In the rows, zero is written as 128.
Known rows, with every step that occurs
g-d-u-f: [166  99 144 139 162 122 171 127 126 132 126 121 120 114 153 147 104 133
 142 103 131 161 124 133 146 122 126 102 110 123 162 135 153 130 121 134]
p-k: [132 129 142 138 143 130 120 122 118 132 108 133 129 162 159 131 134 133
 127 143 130  96 134 133 121 240 127 123 126 139 125 125 110 130 125 129]
x-g-d-u: [160  95 131 126 160 134 167 164 113 128 108 125 122 194 129 135 123 128
 157  69 151 165 140 123 132 136 140 114  94 108 146 131 134 132 118 124]
p-k-b-x-g-d: [159 103 119 133 110 140 147 139 124 134 128 125 125  78 133 185 131 141
 128 108 135 109 144 140 128 238 143 105 125  99 108 107 112 133 112 123]
d-u-f: [133  96 141 140 158 113 144 116 119 133 107 130  93 147 152 135 106 128
 141 112 127 159 127 136 141 124 122 116 133 129 163 133 143 129 127 139]
u-f-z-p-k-b: [129 174 128 142  79 120 123  74 129 145 119 126 128  80 151 139 127 123
 122 138  95 104 124 128 137 182  94 128 127 139 111 132 143 127 134 148]
u-f: [138 132 139 131 145 118 140  99 126 134 117 126 108 149 156 114 104 132
 139 128 117 148 132 137 139 119 117 131 138 149 119 133 132 128 127 141]
x-g-d-u-f: [165  96 135 126 147 128 177 128 117 133 107 123 115 181 134 128 102 125
 161  72 137 171 140 125 145 127 127 114 108 104 145 133 139 132 118 131]
x-b-p: [121 109 133 124 152 131 136 127 129 127 127 123 127 141  92 112 126 138
 132 159 122 138 134 137 125  98 154 148 126 140 151 126 105 123 131 117]
u-f-z-p-k: [131 171 143 137 112 118 122  66 124 140 114 130 141 149 161 137 122 113
 119 143 100 102 121 113 140 182  96 136 117 142 125 144 140 129 139 145]
u-f-z-p: [132 172 136 133 126 115 126  86 127 138 123 128 134 151 152 131 121 116
 126 128 107 134 121 115 140 107 104 142 116 152 120 147 151 128 141 147]
d-u-f-z-p: [125 131 138 140 145 112 133 107 118 136 107 131 113 153 150 146 122 111
 128 112 118 146 116 115 142 109 108 126 109 131 163 146 159 129 141 145]
g-x-b-p: [114 114 131 106 130 127 132 133 137 123 159 122 128 119  93  74 127 115
 118 146 146 150 111 138 126 108 189 142 125 115 165 120 120 128 134 112]
d-u-f-z-p-k: [127 130 145 147 131 115 128  85 116 138 103 134 122 149 158 153 122 110
 123 124 112 115 117 114 142 185 104 121 114 120 168 143 148 130 137 143]
k-f-z-p-b: [119 184 118 139  96 129 122 157 145 131 149 128 145  90 122 137 156 121
 117 138 124 132 121 118 144 110 116 129 128 145 115 141 147 128 134 134]
k-b-p-z-f-u: [116 117 101 112 117 124 129 115 135 136 101 133 114  52 145 114 120 123
 126 101 113 110 130 146 108  80 123 131 164 105 113 121 142 126 143 133]
u-f-z-p-b: [129 179 129 142 119 118 130  79 128 129 138 126 138 118 117 130 119 121
 126 148 108 140 121 118 143 106 111 133 120 150 120 140 152 126 140 149]
p-k-b-x-g: [136 104 116 133 112 135 126 132 121 134 119 131 111 107 133 174 136 136
 126 115 133 105 148 142 121 238 141 117 141 106 106 106 103 133 118 126]
k-p: [121 132 126 128 126 142  97 155 130 129 136 128 131 171 144 111 122 142
 135 122 120 145 130 115 117 147 112 118 130 131  94 137 115 130 139 125]
z-f-u: [135 164 134 123 168 110 140 100 119 132 111 133  99 153 159 127 106 119
 127  96 133 123 131 134 104 142 119 127 153 134 102 129 142 127 140 135]
k-p-b-x: [124 114 113 139 132 145  97 153 134 115 173 128 136 109 100 162 117 141
 120 146 127 150 130 115 124 144 140 103 145 115  98 122 117 132 136 118]
b-x-g-d: [166  94 126 119 174 136 155 159 121 125 132 126 134 170 130 188 122 128
 135  86 151 153 142 124 132 133 153 121 107 110 118 122 122 137 117 119]
g-d: [165 129 140 131 160 133 154 159 129 130 137 121 143 131 146 138 128 145
 136 114 141 146 131 132 129 132 134 114 101 145 125 131 139 129 124 129]
b-p-k-f-u: [124 138 133 128 132 130 134 135 142 139  95 136 126 137 166 125 137 119
 116 122 122  74 131 135 137 185 117 139 148  98 132 137 111 129 135 120]
z-p-b: [126 151 124 137 134 131 110 133 120 125 145 127 134 134  91 143 147 129
 126 156 124 148 132 119 130 159 140 129 111 156 109 127 142 117 142 136]
b-k-p-z-f: [111 100 123 113  87 136  93  93 132 124 123 131 148 132 146 100 107 125
 115 135 100  98 119 105 107  56  64 120 157 112  95 137 113 125 124 121]
f-z: [123 161 132 140 159 122 129 141 124 126 115 131 135 169 151 124 138 131
 128 118 139 128 123 125 119  95 123 133 114 153 130 137 135 134 128 136]
x-g: [134 125 127 118 154 130 138 144 113 128 102 131 114 233 129 107 130 129
 154  93 143 151 148 127 122 135 136 139 118 132 108 128 113 129 120 128]
p-b-x-g-d: [160 107 117 134 159 138 154 152 123 114 156 124 136 121  82 180 119 134
 134 117 150 160 143 125 135 134 165 110 117 111 117 113 127 131 115 121]
b-k-p: [115 122 132 133 102 142 102 131 130 126 126 128 134 165 134 105 125 148
 125 138 109 107 124 113 118  76  75 126 133 128  89 135 101 122 123 121]
g-x-b: [122 130 134 109 121 123 130 138 131 122 175 120 117 122  95  81 128 122
 122 137 158 162 111 139 126 145 188 125 119 125 153 112 128 132 132 116]
p-b-x: [133 111 119 142 173 128 124 143 125 113 153 129 119 104  96 179 128 139
 118 150 145 149 134 133 128 131 165 114 136 135 124 110 127 131 126 126]
b-p-k-f-z: [117 139 132 140 117 132 128 137 144 138  95 135 155 125 171 119 140 117
 111 143 112  78 126 127 135 151 115 144 143 119 146 143 110 132 126 120]
d-g: [124 121 132 132 160 129 127 161 120 123  87 130 123 157 153 107 133 140
 159 121 146 117 152 153 118 121 132 153 126 165 142 123 118 127 107 136]

Rows
[106  82 120  95 120 131 118 144 135 115 122 127 145 103 110  59 128 111
 142 136 150 118 126 151 123  81 179 158 129 113 194 114 121 131 112 116]
d-g-x-b-p-z
[109 119 130 115  75 129 135 153 146 120 143 119 125  77 110  64 137 127
 136 140 150 108 125 156 137  71 140 151 143 130 163 116 108 128  93 114]
d-g-x-b-k-f
[124 108 139 128 134 134 129 104 126 130 121 126 136 134 103 117 128 134
 125 174 117 103 135 135 124 182 148 141 130 127 156 125  92 126 125 113]
x-b-p-k
[122 119 141 130 120 129 136 110 124 123 133 120 118 134  87 114 133 151
 130 164 125 119 127 133 124  72 116 135 123 144 131 122 100 122 111 118]
x-b-k
[119 136 125 147  95 133 136 142 141 122 143 124 126  77  97 112 140 146
 121 161 125 118 128 135 141  66 102 122 151 139 110 123 115 121 106 123]
p-b-k-f
[128 128 121 101 151 115 122  99 122 126 108 137 121 142 165 123 111 113
 130  92 133 117 122 124 108 118 119 122 149 114 116 130 151 131 140 133]
p-z-f-u
[132 122 115 125 145 132 115 136 116 121 146 131 134 155  76 184 140 116
 125 131 133 153 142 111 132 155 156 133 111 125 103 120 129 123 139 128]
z-p-b-x-g
[161 122 143 146 156 119 173 126 127 132 124 123 131 110 156 147 107 130
 135  98 130 153 116 125 145  96 116 104 102 122 170 141 161 136 121 138]
g-d-u-f-z
[104  99 123  94  59 139 100 119 142 116 181 122 145 108  89  66 124 122
 115 143 133 127  99 115 124  79 136 117 127  88 138 120 117 130 128 108]
g-x-b-k-p-z
[120 130 115 102 114 132  93 110 131 128 129 136 133 145 160 108 102 119
 130  93 115 121 121 107 105 134  99 110 155  94  91 139 139 132 155 125]
k-p-z-f-u
[118 122 131 116 137 123 125 168 128 120 118 129 126 138 149  72 132 120
 145 114 165 127 132 153 120 128 167 149 125 141 158 118 129 129 109 130]
d-g-x
[138  95 123 118 177 128 131 148 112 123 114 133 116 200 130 175 127 124
 132  96 149 150 145 125 124 135 156 135 122 118 115 120 110 136 123 122]
b-x-g
[111 115 136 114  98 127 129 135 129 116 132 121 124 108  99  65 131 129
 140 145 152 109 127 152 122  83 146 153 126 136 169 110 107 125  96 120]
d-g-x-b-k
[119 109 118 103 164 119 125 100 128 130  93 139 133 144 159 114 109 105
 121 104 119 106 126 124 110  74 123 144 152 107 132 136 139 127 146 126]
b-p-z-f-u
[129 132 126 143 104 132 121 131 125 138 115 128 115  78 147 130 142 146
 127 139 122  98 137 150 118 235 128 113 141 134 108 113 114 127 122 134]
p-k-b
[119 111 122  99 144 121 132  87 130 126 120 131 127 115 108 112 109 115
 126 129 118 115 126 129 113  85 141 140 150 104 148 128 128 128 143 118]
x-b-p-z-f-u
[133 156 125 143 136 116 125  87 128 126 149 128 136 100 116 179 118 114
 111 146 110 141 120 115 146 104 125 130 125 138 124 133 152 130 139 143]
u-f-z-p-b-x
[121 175 127 130 106 125 122 164 143 138 129 130 143 126 158 139 159 117
 118 118 123 126 120 116 141 106 107 138 117 146 117 149 144 129 137 132]
k-f-z-p
[130 126 121 135 155 129 107 138 121 121 157 129 135 117  91 195 143 125
 112 154 132 147 132 118 132 157 154 126 116 141 112 119 138 122 145 132]
z-p-b-x
[119 159 124 142 103 129 141 137 139 120 141 128 112  88  98 118 141 143
 122 136 134 107 125 134 142  72  98 119 149 119 105 123 123 123 117 124]
p-b-k-f-u
[126 111 107 130 121 147 105 149 127 116 161 130 133 154  85 150 113 135
 132 123 130 160 140 110 124 148 140 110 142 103  88 121 108 133 132 116]
k-p-b-x-g
[127 145 126 136  93 134 105 124 121 143 126 128 126  94 136 151 157 132
 123 143 110 100 135 131 123 252 118 125 114 141 100 121 129 119 140 137]
z-p-k-b
[121 181 123 142 132 128 115 131 123 122 142 131 148 136 102 140 150 124
 120 146 126 132 122 111 126 116 127 133 105 153 120 135 152 126 142 139]
f-z-p-b
[113  94 102 117 107 127 122 121 136 137 105 129 127  40 143 111 120 125
 123 126 107 119 134 146 107  74 125 133 166 124 120 123 134 123 133 132]
k-b-p-z-f
[110 124 132 109  69 136 110 124 139 120 182 118 130 119  86  66 124 131
 113 150 134 135 104 120 123  99 140 122 129 104 128 120 109 127 125 109]
g-x-b-k-p
[132 106 112 136 135 127 125 165 130 131 140 126 102  56 132 184 141 147
 119 120 136 141 137 151 122 132 147 115 139 136 107 108 127 131 127 132]
k-b-x
[130 142 141 129 132 131 103 114 115 138 117 133 139 171 147 152 150 122
 119 147 118  97 133 117 126 252 120 133 104 144 113 132 124 121 143 132]
z-p-k
[127 122 138 145 155 109 147 112 120 131 103 132 107 146 157 133 111 122
 135 106 129 149 118 127 139  90 115 118 125 129 170 141 150 135 129 142]
d-u-f-z
[116 121 134 127  85 142 111 112 131 122 151 120 130 139  85 103 123 153
 128 160 110 119 125 118 122  90  94 125 131 129 111 127  93 123 122 112]
x-b-k-p
[160  97 141 140 175 129 162 170 121 128 126 124 124 129 147 154 128 138
 140 100 149 157 125 131 133 134 138 101  96 124 161 132 148 130 122 128]
g-d-u
[121 174 132 132 142 124 112 136 122 132 118 132 147 173 144 143 152 118
 121 123 125 126 120 111 122 115 118 142  94 158 120 143 147 127 145 138]
f-z-p
[126 103 123 109 142 120 115 101 125 126 114 133 136 129 161 118 111 114
 126 119 124 126 125 125 107 108 122 124 151 135 125 131 140 129 131 132]
p-z-f
[119 172 124 132  95 130 121 128 134 127 140 128 125 106  94 142 156 130
 117 137 120 107 124 117 144 105  96 130 127 122  93 131 136 116 136 130]
z-p-b-k-f-u
[122 166 127 138 122 124 135 169 145 133 126 128 133 122 166 123 147 127
 125 116 134 128 121 129 138  89 113 129 134 141 126 145 134 136 124 128]
k-f-z
[118 149 125 138  85 133 117 134 136 128 147 125 137  94  91 135 155 131
 114 163 113 117 126 118 143  93  98 134 128 145 100 130 127 112 125 127]
z-p-b-k-f
[110 106 129 111 125 129 132 149 134 119 124 124 131 115 104  62 126 118
 142 140 150 125 133 156 122 101 181 163 130 130 185 114 113 128 111 117]
d-g-x-b-p
[116 137 134 133 103 133 136 118 145 133 127 126 147 101 117 114 136 126
 115 167 113  92 126 131 136 151 129 140 141 121 163 137 100 132 122 112]
x-b-p-k-f-z
